What can hang from each mark:
zevi: dasa
mizap: nefa sebel sizo
nolu: lireb mizap
dasa: lireb
sizo: mizap
nefa: mizap
gogaze: nefa
sebel: lireb mizap
lireb: nolu sebel

Each row was made from one small tree. Brackets hold a mark, then the marks that hang from it, in alphabetical order. Every link used is in the known rows. Write each row's tree.
Known rows:
(gogaze (nefa (mizap sebel))): [-1.27 -3.33 -0.10  1.64 -3.20  2.13  0.42  1.30  1.60  0.47  0.01 -0.03
  2.13 -0.23 -1.02  2.25  0.18]
(dasa (lireb nolu)): [ 3.17  2.78  1.82 -0.96 -0.27 -0.13 -2.13  0.43 -0.13 -1.19 -2.20 -1.52
 -1.66  1.29 -3.79 -2.62 -1.96]
(dasa (lireb nolu (sebel mizap))): [ 3.64  2.89  3.15 -1.21  0.69 -0.85 -1.74 -0.10 -0.05  0.46 -1.50 -2.22
 -3.06 -0.25 -6.22 -2.94 -4.26]
(nefa (mizap sebel sizo)): [-1.14 -2.92  0.87 -0.45 -2.71  1.90  1.76  1.26  1.52  2.31  0.59  1.99
  2.99  0.79  0.73 -0.03  2.63]
(nolu (lireb sebel)): [ 2.56  0.36  1.57 -0.77 -0.75 -1.16  2.04 -1.22 -1.76 -1.47 -0.92  0.67
 -1.16 -1.57 -3.35 -0.50 -0.79]
(zevi dasa): [-0.80  0.02  0.04 -0.48 -0.64  0.51  1.24  1.14 -0.28 -0.50  0.48  1.47
 -1.44 -0.24  0.84  0.55  0.58]
(zevi (dasa (lireb (nolu (mizap sebel sizo))))): [-0.45  3.66  1.50 -1.46 -2.24  2.17  1.22  1.55  0.29  1.29 -0.69  3.01
 -0.25  1.14 -4.26  0.88 -1.14]
(dasa lireb): [ 0.89  1.33  1.29  0.70 -1.31  0.06 -0.87  0.74  0.42 -0.64 -1.30 -0.83
 -0.73  0.85 -1.78 -0.73 -0.65]
(nefa mizap): [ 0.09 -2.88  2.08 -1.05 -1.54  0.81  0.41  0.69  0.14 -0.27  1.04 -0.41
 -0.04  0.64 -0.09 -0.90  1.01]
(gogaze (nefa (mizap sebel sizo))): [-1.72 -3.18 -0.73  1.31 -3.31  2.12  1.23  1.05  1.13  1.32 -1.05  1.74
  3.95 -0.67 -0.28  2.43  1.88]
(nefa (mizap sebel)): [-0.65 -3.13  1.50 -0.07 -2.63  1.92  0.96  1.56  2.08  1.52  1.74  0.41
  1.10  1.15 -0.02 -0.20  0.87]
(zevi (dasa lireb)): [-0.01  1.34  1.32  0.17 -1.92  0.43  0.27  1.84  0.06 -1.14 -0.80  0.81
 -2.24  0.68 -0.85 -0.03 -0.31]
(sizo (mizap nefa (sebel (lireb nolu)))): [ 2.93  2.39  1.11  2.74 -2.92  2.59  0.14  0.31 -0.33 -0.73 -0.88  1.18
  0.99 -0.89 -2.59  2.64  0.68]
(gogaze nefa): [-0.62 -0.26 -1.50  1.74 -0.53  0.14 -0.53 -0.25 -0.29 -0.90 -1.54 -0.38
  0.89 -1.38 -1.05  2.45 -0.69]
(gogaze (nefa (mizap (sebel (lireb nolu)) sizo))): [ 0.22 -1.76  0.74  0.25 -3.39  1.36  0.53  0.04 -0.67 -0.38 -1.26  2.61
  2.35 -0.71 -3.67  2.84  1.54]
(nefa (mizap (sebel (lireb nolu)) sizo)): [ 0.87 -1.47  2.28 -1.50 -2.90  1.22  1.07  0.10 -0.21  0.60  0.25  3.00
  1.36  0.73 -2.56  0.47  2.11]
(zevi (dasa (lireb nolu sebel))): [ 4.84  3.12  1.81 -2.63 -0.35  0.20 -1.02  1.10 -1.20 -1.29 -3.48 -0.42
 -3.52  0.24 -5.30 -4.74 -2.02]
(sizo (mizap sebel)): [-0.82  0.78 -0.01  0.86 -2.11  2.20  0.68  0.68  2.30  1.02  1.30  0.58
  0.97  0.91 -0.52  1.56  1.12]

Write each row's tree:
[ 2.46  1.55 -0.24  2.55 -2.06  1.54  0.80  0.09 -1.35  0.70 -2.58  3.02
  3.02 -1.68 -1.38  2.18  1.18]
(mizap nefa (sebel (lireb nolu)) sizo)
[ 4.37  4.13  2.62 -2.55  0.26  0.39 -1.57 -0.45 -1.29 -0.06 -2.57 -1.42
 -2.21  0.45 -8.06 -3.41 -3.64]
(dasa (lireb (nolu mizap) sebel))
[ 5.35  4.31  2.23 -0.21 -1.23  2.09 -0.25  1.28 -2.49 -0.68 -3.83 -0.20
 -2.02 -1.41 -6.12 -2.02 -3.19]
(zevi (dasa (lireb (nolu (mizap nefa)) sebel)))
[-1.44 -2.85  1.90  0.26 -3.95  1.31  2.17  0.38  0.34  1.20  1.21  3.78
  2.27  0.24 -0.47  2.41  3.54]
(nefa (mizap (sebel lireb) sizo))
[-2.33  0.63  1.82  0.66 -2.61  0.84  3.43 -0.38  0.37  0.33  2.96  2.47
  0.26 -0.36 -2.91  4.92 -1.85]
(nolu lireb (mizap sebel))
[ 1.37  3.81  0.99  1.37 -2.93  3.34  1.34  2.25 -0.51  1.27 -2.43  2.61
  1.43 -0.52 -3.12  1.59 -1.07]
(zevi (dasa (lireb (nolu (mizap nefa sebel sizo)))))
[-2.05 -3.06  0.30  1.99 -4.49  1.43  1.71  0.31 -0.05  0.20 -0.29  3.34
  3.12 -1.09 -1.56  4.86  2.77]
(gogaze (nefa (mizap (sebel lireb) sizo)))
[ 2.25  3.87  1.00  1.89 -2.37  2.92  0.11  1.08 -0.06  1.87 -2.93  1.09
  2.83 -0.30 -4.01  1.11 -1.59]
(dasa (lireb (nolu (mizap nefa sebel sizo))))
[-0.90  0.23  0.38  3.21 -0.48  0.56  1.48  0.18 -0.70  1.94 -0.48  1.01
  2.53 -2.79  1.46  3.37 -0.11]
(sebel (mizap nefa sizo))
[ 5.84  3.11  1.78 -2.02  0.35 -0.30 -2.24 -0.08 -0.93 -0.71 -3.98 -1.91
 -2.11  0.50 -6.09 -5.33 -2.47]
(dasa (lireb nolu sebel))
[ 1.24  2.53 -0.31  1.19 -0.98  2.84  1.05  0.25 -0.57  2.44 -1.75  1.83
  3.60 -1.18 -2.24  1.66 -0.90]
(lireb (nolu (mizap nefa sebel sizo)))
[ 0.72  1.06  0.54  4.49 -4.08  2.75  1.26  0.70  0.25 -0.15  0.12  1.86
  1.91 -1.27 -0.56  4.70  1.88]
(sizo (mizap nefa (sebel lireb)))
[ 0.59  2.34  2.41 -1.66 -0.18 -0.04 -0.03 -1.40 -2.42 -1.07  1.17  1.50
 -1.73 -0.11 -5.23  2.53 -1.65]
(sebel (lireb (nolu mizap)))
[ 2.76  1.54  1.82 -1.92  2.00 -0.91 -0.85 -0.90 -0.58  1.01 -0.29 -1.43
 -2.28 -1.19 -4.44 -2.26 -3.59]
(lireb nolu (sebel mizap))
[ 2.24  1.86  1.24 -2.33  1.94 -0.90 -0.04 -1.24 -1.00  1.84 -1.43  0.18
 -0.51 -1.46 -3.95 -2.12 -1.89]
(lireb nolu (sebel (mizap sizo)))
[ 2.61  2.54  0.97  0.60  0.16  1.71 -0.28 -0.13 -1.78 -0.04 -1.33 -0.58
  0.69 -1.37 -2.88  0.75 -2.47]
(lireb (nolu (mizap nefa)))
[ 4.04  2.02  0.73  0.57  1.24  0.26  0.02 -0.69 -1.84  1.85 -3.22 -0.17
  1.25 -3.24 -2.79 -1.32 -1.79]
(lireb nolu (sebel (mizap nefa sizo)))
